Each row was made from one walk, in order. Every step used is in the known rows, and no mark comes twice. Write each row's walk.
Known rows
muko/feziv/vovinub/gimavu/zakud: [ 24   4 -16  26  21   0   5  -8  24  -1 -17 -12 -18   3  10 -11  26 -15
 -30 -12  -9 -22 -59  11]
feziv/muko: [ 42   8 -24   9  56   0   9  16  11 -29  -4  -1   5 -12  14 -15 -20  17
 -20   0 -15   0  -9  -2]
moba/vovinub/gimavu/zakud/bilek/fabi: [ -2 -34   6   8  18 -15 -11  24  14   6  -3 -30  10  12 -15 -10  26  -2
  42  12 -11 -19  12   6]
gimavu/vovinub/feziv/muko: [  2   8 -44   9  39   8   0  15  32 -20 -11 -20   8   1  16  -5 -19  23
 -18   1 -14   4 -31   6]
muko/feziv/vovinub: [ 39  19 -40  13  27   4  14  12  15 -21 -11   1 -20 -11  18  -9   0 -11
  -6 -11 -20  -2 -40   3]
zakud/gimavu/vovinub: [ -5   6 -12  26  32  10   2  -8   4 -10   8 -17   1   7  29 -10 -15  10
 -10 -25  -5  16  20  -3]
fabi/bilek/zakud: [ 42  22  -8   7   3 -14  21   5   8 -15   4   8   0   0  16  -7   8  -3
  23   4 -13 -18  13   3]
feziv/vovinub/gimavu: [ 33   0 -51  25  29   2  -2   5  14 -17 -11 -11 -16   2  20 -12 -14   2
  -5  -8 -11  -8 -18   9]
vovinub/gimavu/zakud/bilek: [  9 -22 -11  20  25 -14  -4   5   7  -8   5 -35  -9  16  12 -26  11  -1
 -20  -8  -1 -16   6  11]
losusan/gimavu/zakud/viga: [ 50 -32   6  18  42 -12  -4   2   0   3   4 -29 -28  -5   5 -21   5  -5
 -71  -1   3 -11   9   8]
viga/zakud/bilek/fabi: [ 31  -6 -42   4   8   6   4  34   1 -10  12  -9  17   3  -7   4   2  -7
   5  21 -26  10   6   9]
fabi/bilek: [ 43   8 -16  16  25  -8  16   0  18  -7   4  -4 -18 -12  19 -14 -10   3
  37   1 -12  -2  31  -1]
muko/feziv/vovinub/moba/fabi/bilek/zakud: [ 33   0  -7   6 -33  10  -8  -3   7   9 -10  12  14   7  -9   7  10 -28
  39  28 -25 -24 -24  10]
gimavu/vovinub/moba/fabi/bilek/zakud: [  3   1  14  -4 -21  10 -19 -13  15  12   4   4  30  18 -10  16  -6  -5
  26  24 -10  -8  25  17]
zakud/bilek/fabi: [ 28 -11 -32  -4  18  -3  -3  36  -5 -31  -2 -21   5   0  15  -7  -9   0
   3  11 -27   2  10   2]
viga/zakud: [ 41  20 -35  17  34   4  17   9  11  -7  19  14   2 -11 -12   5  -6  -2
 -22  -5  -8  14  17  10]
viga/zakud/gimavu/vovinub: [ -3  12 -22  34  23  18   9  -8   9  11  22  -3  12  11   7   2  -4   4
  -9 -16  -5  24  18   5]
vovinub/gimavu: [ 27   0 -27  20  38  -6   4   3   8 -17  -1  -6 -17  -6   1  -2  -9   1
 -17 -12 -12  -7  14  12]
zakud/gimavu/vovinub/moba/fabi: [-14 -22   4  20  16  24 -31 -18  -9   6   9 -12  25  11  -5   7 -27   2
  -6  -2  -6  18  42   5]
muko/feziv/vovinub/moba/fabi/bilek: [ 32 -14 -16  15  -9  13 -13  -7  15  15 -10  -1  -2  -4  -6  -1  -7 -21
  56  27 -25  -8  -9   5]
bilek/zakud/gimavu/vovinub/moba: [-14   3  -3   1 -14  14  -9 -14 -18 -22   4   3  28  25  19  20  -4  -5
 -28 -12 -11   4   2   5]
gimavu/vovinub/moba/fabi/bilek/zakud/viga: [  5 -20   1  -7 -17  15 -36  -5   9  23   8  -5  15  23 -16  -2 -11  -4
   5  41 -11  -9  27  14]
zakud/gimavu/vovinub/moba: [-14 -12 -10  11   8  18 -13 -19  -9 -14   4 -10  11  13  21  13 -21   3
 -11 -14 -11  19  20  -1]

Write each row's walk
[  3   1 -17 -13  13  14 -12 -10  10 -21  -1   0   7   5  11  22 -24   2
 -21  -5 -10  17   8  11]
gimavu/vovinub/moba
[ 17  -5 -35  15  51  -9   6  31  22 -13  -5 -10   4 -13 -15 -14 -11  18
  43   5 -13  -6   0  -4]
moba/vovinub/feziv/muko
[-10 -27  13  28  -4  20 -25 -26   4  25   8 -17  17  13   6   0 -21   1
  51  12 -10  11  53   0]
zakud/gimavu/vovinub/moba/fabi/bilek
[  9 -17 -26  25   8  -5  -1   7  17  -1 -11 -34 -18  19  21 -29  27 -16
  -4  -5 -14 -24 -55   9]
muko/feziv/vovinub/gimavu/zakud/bilek
[-10  -6  -6  41   0  10  -8   3  16  20  -3 -25  35  23   7 -20   3  16
  38  20 -14 -18  -3   0]
moba/fabi/bilek/zakud/gimavu/vovinub/feziv/muko
[-10   4 -20  30  -7   5  10   1  15  -2  -9 -21  22  24  33 -13   8  15
  34   8 -19 -19 -26  -5]
fabi/bilek/zakud/gimavu/vovinub/feziv/muko
[ 28 -19 -35  26  35   3 -21  -1  16   5  -8 -25 -23  13  14 -35  -1   0
 -56   6   3 -16 -29   9]
feziv/vovinub/gimavu/zakud/viga
[ 26  10  -1  30  -1  -9  20  -4 -10  -9   8   0   5   8  26 -14  10  -4
  31  -6 -12 -15  26  -7]
fabi/bilek/zakud/gimavu
[ 13   0 -36  14  41 -14   7  25  18 -13   3  -9 -10 -15 -20  -4  -8   4
  41  -8  -6   0  30   1]
moba/vovinub/feziv
[ 10 -29   1  19  49 -14 -16   7  18  21   8 -18 -22   4 -29 -29  14   0
  -3   3   7 -16  26   5]
moba/vovinub/gimavu/zakud/viga
[ -5  21  -5  15  10   5   7  -2  -4 -17   8  -3  17  19  26  -2   4   4
 -26 -23  -5   0   3   2]
bilek/zakud/gimavu/vovinub
[ 13 -25  -7  10  13  -7 -11  17   4 -11  -9 -34   7  15   7  -8  18  -4
 -21  10 -16 -18  -8  11]
vovinub/gimavu/zakud/bilek/fabi
[ 27   1 -22  27  29   0  -4  -9  21  -6 -13 -15  -6   7  19 -17   4   2
 -33 -10   2 -15 -29  10]
feziv/vovinub/gimavu/zakud
[ 22  15 -11  22  18  -4  13   6 -23 -29   9   5  12   6  17  -9   4  -3
 -25 -20  -8  -7  13  -2]
bilek/zakud/gimavu
[ 29  -1 -46  16  22   0  11  22   4  -7  25  -9   1   5  -1 -14  -6  -4
   6   3 -12  12  20   8]
viga/zakud/bilek
[ 17 -24 -29  15   4   3 -16  18  11 -10 -19 -38   9  23  26 -17  12  -3
  -9  15 -16 -20 -40   9]
feziv/vovinub/gimavu/zakud/bilek/fabi
[-10  -2   7   8 -34  10  -3 -23  -6  -3   3  -1  21  28  27  13   3  -6
  30   3 -15  -6  13  -1]
fabi/bilek/zakud/gimavu/vovinub/moba
[ -2   6  18  34  -1   7  -4 -11   9  23  12 -11  23  20   9 -16   4   4
  38   4  -5  -9  37   3]
moba/fabi/bilek/zakud/gimavu/vovinub
[-15  -8  12  11  -7  20 -26 -12 -16  -1   9   0  41  24  -8  13  -9  -4
 -24   1  -5   3  26  11]
bilek/zakud/gimavu/vovinub/moba/fabi
[-12   0  -7  39 -11   7  -7  -4  12  20   5 -23  20  20   2 -11   6   2
  37   7  -7 -12  27   3]
moba/fabi/bilek/zakud/gimavu/vovinub/feziv
[ 36  -7 -10   8  49  -5 -10   4   8  -5   8 -14 -18  -3   3 -30  -2   2
 -70   0   5  -1  10   1]
gimavu/zakud/viga
[ 18 -17  15  24 -19   6 -13 -14 -23   8   9   2  28  12  -7   1  -2 -13
  35  17 -13 -14  46   0]
vovinub/moba/fabi/bilek/zakud/gimavu
